Each row comes from the steps of one path. Every step used is in the known rows, and no mark comes twice. Write the path behind each row, first mark first.
(in the rows, 128 means zero)
Known rows
naded, gesadub: [128 130 155 143 112 112 118 142 117 145 156  81 123 117 155 153  65 134
 159]
sofebad, gesadub, sirok: [104 125 138 136 108 128 119 149  90 117 156  98 119 131 149 155  79 114
 156]
sofebad, gesadub: [124 130 149 149 117 115  97 161 117 120 161  81 127 119 161 151  74 111
 163]
sofebad, gesadub, naded: [118 123 149 122 140 108  59 136 104 119 185  84 143 111 155 162  76 112
 176]
gimel, difu, poso, gesadub: [102 155 197 163 135  91  74  64  99 182 215  82 143 141 105 159 112 160
 105]
gesadub, sirok: [101 118 139 126 110 135 114 113  95 115 159 102 117 118 114 142 105 143
 128]
poso, gesadub, sirok, difu, sofebad: [ 67 111 168 137 119 105 125  44  75  70 147  86  49 122 137 177 135 155
 124]
mozur, sofebad, gesadub, sirok, difu: [114 107 131 161  96 146 114 149 118 107 103  56  84 118 179 146 121 134
 164]
naded, gesadub, sirok, difu: [ 97 129 146 132  88 130 157 117 101 112 124  79  95 110 153 166  91 133
 168]
naded, gesadub, sirok: [107 124 143 130 104 125 140 126  95 135 151  98 115 126 146 155  68 139
 153]
sofebad, difu, poso, gesadub: [114 137 197 151 109  82  91 115  79 135 194  61 130 152 131 177  91 136
 144]
mozur, sofebad: [143 104 139 165 125 124  66 141 127 135 140  65 108 112 153 125 120 162
 120]
sofebad, difu, poso, gesadub, sirok: [ 93 130 187 136 102  95 113  97  57 126 191  81 127 162 123 182  95 140
 143]
poso, gesadub: [109 118 180 155 133  98  85  99 112 121 181  82 121 122 133 156 113 145
 127]
gimel, gesadub: [112 147 170 154 137 109  71  99 112 139 171  87 140 115 119 134 103 153
 104]
mozur, sofebad, difu, poso, gesadub: [135 114 193 172 119  90  64 123  93 144 175  42 120 154 155 161 113 162
 139]
naded, gesadub, sirok, difu, poso: [ 97 146 158 126  93 132 147  99  82 131 137  64 102 133 136 168  95 122
 156]
naded, gesadub, sirok, difu, sofebad: [ 87 125 142 125 100 126 160  89  74  93 121  87  57 119 160 169  84 142
 155]
difu, sofebad, gesadub: [109 127 144 141 134 101  97 132  87 101 161  89  88 128 167 152  69 120
 147]
gesadub, sirok, difu: [ 95 124 142 136  93 144 131 102  97 103 129  87  96 102 119 149 123 137
 142]

Which path is each row?
[ 93 127 177 137 127 103  91  71  68 130 188  81 121 149 109 160 120 141
 114] : difu, poso, gesadub, sirok
[ 91 118 130 131 120 114 120 118  71  96 154 105  80 138 161 159  70 122
 146] : difu, sofebad, gesadub, sirok
[101 127 150 136 121 115 106  89  90  84 132  77  63  98 142 147 118 144
 132] : sirok, difu, sofebad
[ 93 130 140 141  91 132 138 138 102  97 123  81  99 118 157 162  99 112
 168] : sofebad, gesadub, sirok, difu
[ 95 120 144 120 135 109  76  95  87  79 149  78  84 102 166 174  94 118
 174] : sirok, difu, sofebad, gesadub, naded
[104 112 185 131 148  90  51  70 108 119 202  86 138 110 127 170 117 150
 136] : poso, gesadub, naded
[116 123 141 153 105 141 103 134  92 127 114  43  92 140 169 145 125 122
 153] : mozur, sofebad, gesadub, sirok, difu, poso
[ 96 139 152 127 102 137 115  87  77 120 142  71 103 125 112 148 127 125
 128] : gesadub, sirok, difu, poso
[ 99 132 142 146 119 111 111 122  92  83 129  70  67 113 172 162  94 117
 162] : sirok, difu, sofebad, gesadub
[121 148 164 142 114 122  91 101  96 126 146  53 112 115 119 143 128 124
 135] : sirok, difu, poso
[ 94 148 148 136  98 132 123 124  78 118 141  65 106 141 144 164 102  99
 160] : sofebad, gesadub, sirok, difu, poso
[102 143 196 151 117  98  88  76  95 121 164  48 107 131 127 167 142 132
 130] : sirok, difu, poso, gesadub
[ 89 110 168 140 116 107 109  81  94 115 177  97 112 131 122 160 121 153
 123] : poso, gesadub, sirok
[ 77 141 138 138 126 107 127 100  74 131 173 120  92 135 143 161  62 147
 138] : gimel, difu, sofebad, gesadub, sirok
[147 121 156 158 106 113  71 156  93 150 155  48 122 143 151 141 101 150
 144] : mozur, sofebad, difu, poso
[ 90 165 172 140 119 125  99  61  73 134 150  73 120 134 103 152 131 139
 107] : gimel, gesadub, sirok, difu, poso
